What can hang from each mark:
K_761: K_244 K_483 K_740 K_777 K_802
K_802: K_761
K_972: K_503
K_740: K_761 K_972
K_522: K_802
K_244: K_761 K_880

Every row comes from one small tree of marks. The marks that hang from a mark follow it in brackets, in the order of their numbers. Every link used is in the known rows. Which tree was each row made from?
Known rows:
K_740[K_761[K_244] K_972[K_503]]: [-4.43, +0.33, +0.61, +1.85, -0.13, -3.44, +4.78, +0.64, -2.75, +2.11, -2.97, +0.87, -2.02, +6.36, -2.73, +0.48, +7.19, -2.51, +0.44]
K_244[K_880]: [+0.46, +3.02, -4.10, -0.94, +1.84, -1.90, +0.19, -1.29, +0.87, -2.79, +2.34, +3.34, +3.86, +1.31, +0.40, +1.79, +1.14, +1.80, -5.18]
K_802[K_761[K_244 K_740]]: [-3.07, -1.02, +0.29, +1.10, +2.56, +1.35, -1.21, +3.89, -2.70, -1.52, +0.18, +0.26, -3.44, -2.38, +0.84, -4.22, -1.14, -1.27, -2.09]
K_761[K_483 K_740[K_972]]: [+0.32, -0.49, -0.47, -0.21, +1.26, +0.01, +0.41, -2.78, -3.65, +0.29, +0.10, +0.55, -0.59, -1.74, +0.08, -0.72, +1.04, +1.81, -2.27]
K_802[K_761[K_244[K_880]]]: [-1.05, +2.34, -2.83, +1.12, +2.86, -0.37, +0.70, +3.96, +1.63, -0.36, -0.45, -0.83, +0.55, -0.50, +0.71, -2.70, +1.78, +0.53, -1.89]
K_761[K_740 K_777 K_802]: [+1.74, -1.68, +1.49, -3.90, -1.25, -1.11, -2.94, +0.48, -0.55, -3.19, +0.71, +2.64, +0.11, -2.00, +1.43, +1.30, -5.04, +0.32, -1.93]
K_522[K_802[K_761[K_483 K_777]]]: [+0.71, -0.89, +2.02, +2.71, -1.82, +1.91, -5.31, -3.18, +3.21, +5.10, +1.50, -1.63, -0.35, -0.34, +1.54, -0.41, -3.24, -2.24, +3.91]
K_972[K_503]: [-1.54, -0.25, -1.02, +0.64, -1.33, -3.04, +2.20, -1.46, +0.83, -2.43, +3.32, +5.37, +0.97, +5.44, -0.27, -1.96, +3.09, -2.08, -2.78]
K_740[K_761[K_483 K_777] K_972[K_503]]: [-0.98, -0.02, +1.86, +1.28, -2.87, -2.51, +1.61, -2.53, +2.03, +4.70, -1.72, -0.03, -1.57, +4.42, -3.63, +3.95, +3.55, -2.67, +4.64]
K_244[K_761[K_483] K_880]: [+2.27, +3.11, -4.16, -0.02, -1.47, +2.01, +3.17, -0.82, +3.78, -3.36, +4.35, -1.24, +4.67, +2.01, -1.00, +1.36, +1.24, +2.79, +0.43]
K_761[K_244[K_880] K_740]: [-1.43, +1.38, -4.01, -2.07, +3.69, +0.63, +1.18, +1.43, -2.86, -3.18, -0.45, +0.61, +1.87, -2.61, +0.58, +2.89, -0.53, +1.69, -4.12]
K_244[K_761[K_777 K_802] K_880]: [+4.60, +2.37, -1.23, -3.33, -1.95, -1.10, +1.11, +0.97, +4.84, -4.75, +0.38, -0.36, +5.36, +2.71, -0.64, +3.34, -1.12, +0.56, +0.20]
K_761[K_740[K_972[K_503]]]: [-1.01, -0.61, +1.11, +0.22, +3.43, -2.74, +2.36, -3.00, -3.16, -2.87, -1.45, +4.78, -0.87, +3.28, -2.00, +0.08, +5.21, -3.02, -3.03]
K_802[K_761[K_483 K_740[K_972]]]: [+0.01, +0.02, +1.69, +2.48, +3.14, +0.47, -1.12, -0.66, -1.11, +0.64, -0.27, -0.43, -2.87, -3.06, -0.78, -3.81, +1.57, +0.60, -0.05]
K_522[K_802[K_761]]: [-1.11, +0.20, +1.61, +3.88, +1.83, -0.08, -3.62, -2.98, +0.67, +0.50, +2.84, +1.60, +0.35, +1.98, +1.36, -2.60, +0.06, -2.27, -1.78]
K_761[K_244[K_880]]: [-0.75, +2.15, -4.42, -1.34, +1.16, -0.72, +2.33, +1.99, -0.50, -0.64, -0.17, +0.51, +2.84, +0.97, +1.00, +0.94, +1.25, +2.08, -3.77]
K_802[K_761]: [-1.32, +0.11, +0.38, +2.54, +0.64, -1.26, -2.35, +1.12, +1.37, -1.14, +3.18, +2.55, -1.10, +1.91, +0.74, -5.08, +0.50, -0.96, -2.98]
K_802[K_761[K_483 K_777]]: [+0.34, -1.25, +0.86, +1.44, -3.05, +0.97, -3.52, +0.91, +3.99, +3.46, +1.83, -0.65, -2.07, -0.20, +0.78, -2.81, -2.50, -0.95, +2.59]
K_522[K_802[K_761[K_483 K_740]]]: [-0.59, -0.83, +1.02, +3.71, +2.18, +3.43, -4.40, -3.64, -0.21, +0.98, +3.86, -0.33, -0.65, -4.35, +1.43, -1.39, -2.90, -0.36, +1.50]

Write each row's tree:
[-0.75, +2.61, -0.54, +0.78, +7.60, -0.68, +0.83, +2.64, -2.40, -0.71, -5.14, -1.31, -1.40, -3.20, -1.09, -0.49, +3.90, -0.38, -2.25] : K_802[K_761[K_244[K_880] K_740[K_972]]]
[+3.75, -0.98, +0.69, -2.14, -7.17, +1.50, +1.31, +0.91, +4.24, -1.05, +2.60, -2.51, +2.54, +2.34, +1.12, -0.94, -3.28, +1.79, +3.40] : K_244[K_761[K_483 K_777 K_802]]
[-1.15, +1.71, -3.32, -0.91, -2.86, +1.35, +0.50, +2.31, +2.45, +4.69, -0.79, -3.81, +0.56, -1.39, -1.14, +6.82, -1.97, +1.92, +3.77] : K_740[K_761[K_244[K_880] K_483 K_777]]
[+0.17, -0.07, +1.59, -1.44, -4.26, -3.05, -2.09, +1.06, +1.65, +0.40, +1.92, +1.28, +0.29, +1.28, -0.38, +2.75, -3.27, +0.44, +0.17] : K_740[K_761[K_777 K_802]]
[-2.18, -1.63, -0.19, +1.76, +0.12, +3.46, -0.45, +3.58, -1.16, +0.69, +1.93, -2.31, -3.28, -4.98, +1.42, -5.04, -1.97, +1.30, +1.49] : K_802[K_761[K_244 K_483 K_740]]
[+2.38, -0.21, +0.83, -1.73, -0.15, -0.69, +1.45, -1.53, -2.71, -0.83, +0.27, -0.56, +0.44, -3.79, +1.11, -2.63, +0.12, +4.81, -1.11] : K_761[K_483 K_740[K_972] K_802]
[+0.88, -1.96, +2.41, -3.83, +0.03, -1.41, +0.68, +2.01, -4.35, +0.40, -6.52, -1.19, -1.27, -0.94, +1.29, +0.46, -1.39, +0.21, -1.24] : K_761[K_244 K_740[K_972] K_777 K_802]
[-0.58, -0.96, -0.03, -1.50, -7.38, +0.62, +0.58, +3.54, +1.10, +4.51, +0.39, -4.57, -0.92, -1.40, +1.03, +1.19, -4.07, +3.56, +4.51] : K_740[K_761[K_244 K_483 K_777 K_802]]
[+0.74, -1.60, +1.35, -1.62, +0.03, +0.67, -1.80, -2.43, -1.82, +2.00, -2.84, -0.17, -1.56, -1.65, -0.46, +2.44, -1.48, -0.83, +0.11] : K_761[K_483 K_740[K_972] K_777]
[+0.21, +1.78, -5.42, -0.76, -1.15, +1.26, +3.05, +1.45, +0.73, +1.59, +1.12, -2.52, +2.87, -0.93, +1.67, +0.25, +0.56, +4.50, -0.38] : K_761[K_244[K_880] K_483]
[-1.42, +0.27, +3.27, +2.58, +5.51, -2.24, +0.66, -0.85, -1.10, -2.97, -1.82, +3.78, -3.28, +1.60, -2.57, -3.34, +5.54, -4.50, -0.97] : K_802[K_761[K_740[K_972[K_503]]]]
[-0.11, -0.40, +0.53, +4.09, -0.36, +1.57, -2.88, -3.38, +1.75, +3.29, +4.05, -0.99, +0.71, -0.93, +1.81, -3.25, -0.57, +0.68, +1.66] : K_522[K_802[K_761[K_483]]]
[+2.20, +1.17, -3.93, -3.23, +0.10, +1.92, +3.10, +2.39, -0.69, -1.89, +1.03, -3.24, +2.82, -7.01, +1.94, +0.46, -2.30, +7.25, +0.80] : K_761[K_244[K_880] K_483 K_740 K_802]
[+0.16, +1.05, -0.88, -3.23, +4.78, -0.58, +0.47, +0.51, -2.84, +0.53, -7.85, -0.66, +0.57, -0.98, -0.80, +6.06, +0.93, -1.35, -2.03] : K_761[K_244[K_880] K_740[K_972] K_777]
[-0.71, -2.38, -1.62, -1.71, -5.68, +1.88, +0.22, +1.69, +0.25, +4.91, -0.62, -2.50, -0.54, +0.83, +2.07, -0.34, -3.27, +0.64, +1.81] : K_761[K_244 K_483 K_777]
[-1.84, -1.93, +3.00, +1.65, +2.33, +2.98, -4.85, -0.06, -1.50, +2.24, -3.01, -1.06, -2.12, -2.13, +1.51, +1.59, -4.00, -4.93, +1.65] : K_522[K_802[K_761[K_244 K_740 K_777]]]
[+0.67, +0.47, +3.36, -1.26, -1.95, -4.36, -0.43, -0.20, -0.37, +2.24, -2.65, +0.27, -0.38, +2.76, -1.38, +2.94, +0.45, +0.26, -0.11] : K_740[K_761[K_777 K_802] K_972]
[-1.34, +2.10, -1.91, +0.42, +5.70, +1.21, -0.62, +4.08, -0.53, -2.62, -0.68, -0.18, -0.72, -4.33, -0.24, -0.52, +0.00, +0.04, -1.57] : K_802[K_761[K_244[K_880] K_740]]
[+0.24, -1.78, +0.19, -1.77, -2.01, +2.00, -3.01, -1.10, -0.45, +0.39, +1.42, +0.92, -0.97, -2.67, +1.10, +2.74, -4.78, -0.27, +0.49] : K_761[K_483 K_740 K_777]
[+3.16, +0.43, -1.03, -0.62, -5.59, +1.04, +3.43, +0.64, +2.65, -3.45, +5.34, -2.05, +3.46, +2.22, +1.24, -3.93, -0.91, +4.50, +1.20] : K_244[K_761[K_483 K_802]]
[+0.09, -0.70, +0.13, +0.53, +1.29, -0.82, +2.96, -3.12, -1.80, -0.47, -0.31, +2.08, -0.90, +0.68, -1.53, -0.44, +4.12, -0.56, +0.69] : K_761[K_483 K_740[K_972[K_503]]]
[-1.52, -0.68, +1.98, +3.25, +4.61, +1.44, -4.98, -3.45, -1.39, -1.74, +2.34, +2.54, -0.54, -1.76, +1.08, -0.48, -1.78, -3.02, -1.97] : K_522[K_802[K_761[K_740]]]
[-0.09, -0.81, +2.91, +2.34, +0.51, +0.34, -5.76, -2.89, +2.39, +2.76, +0.34, +1.33, -0.16, +1.89, +1.14, +0.16, -2.65, -4.90, +0.44] : K_522[K_802[K_761[K_777]]]
[+0.71, -1.23, +3.18, +0.86, +1.93, +0.87, -3.22, -0.49, +0.20, +2.23, -2.90, -0.94, -3.68, -2.52, -1.31, -1.02, -0.88, -1.89, +2.33] : K_802[K_761[K_483 K_740[K_972] K_777]]
[+1.92, +0.10, +2.32, -0.60, +1.12, -1.90, +5.24, -1.04, -0.87, -7.24, -0.78, +2.23, +1.42, +4.37, -2.27, -1.75, +4.92, -1.60, -0.07] : K_244[K_761[K_740[K_972[K_503]] K_802]]
[-1.09, -1.74, +0.85, +0.73, -3.98, +2.25, -1.64, +4.07, +2.46, +4.78, -0.74, -3.39, -3.43, -0.65, +1.43, -3.85, -2.32, -0.58, +3.58] : K_802[K_761[K_244 K_483 K_777]]
[+0.30, -1.90, +1.90, -0.82, -0.14, -0.58, +0.89, -3.15, -0.53, +1.16, -3.12, +1.28, -1.59, +1.03, -1.96, +1.88, +1.89, -2.89, +2.90] : K_761[K_483 K_740[K_972[K_503]] K_777]
[+0.45, +0.77, +1.12, +1.09, -3.02, -3.79, +4.76, -1.14, +1.37, +2.00, +1.34, -0.26, +0.02, +2.46, -2.20, -1.45, +4.78, +2.81, +3.51] : K_740[K_761[K_483 K_802] K_972[K_503]]
[-0.62, +2.22, -2.09, -1.66, +5.79, -0.93, +2.78, -0.06, -4.55, -1.78, -4.98, -0.32, +1.05, -1.49, -0.47, +2.97, +3.04, +1.32, -4.45] : K_761[K_244[K_880] K_740[K_972]]
[+2.97, -1.47, +0.08, -2.52, -6.31, -0.42, -0.90, +0.27, +2.50, +1.53, +2.02, -0.56, +1.53, -0.76, +2.57, -1.59, -4.12, +3.55, +1.56] : K_761[K_483 K_777 K_802]
[-3.40, -0.74, +2.04, +0.57, -1.34, -3.30, +2.95, +0.87, -1.01, +4.20, -5.65, +0.14, -2.64, +6.65, -3.05, +3.40, +4.37, -4.89, +2.53] : K_740[K_761[K_244 K_777] K_972[K_503]]
[+0.37, -0.82, -1.53, +0.02, -1.83, +3.74, +0.93, -1.02, -0.24, -4.53, +4.96, -0.20, +1.13, +0.10, -0.78, +0.15, -1.93, +0.70, +0.33] : K_244[K_761[K_483 K_740]]
[+1.04, +2.64, -2.98, -1.21, +3.55, +1.28, +1.26, -0.74, +0.63, -8.08, +2.63, +2.19, +4.00, +0.72, -2.03, +4.61, +0.00, -0.43, -3.43] : K_244[K_761[K_740] K_880]
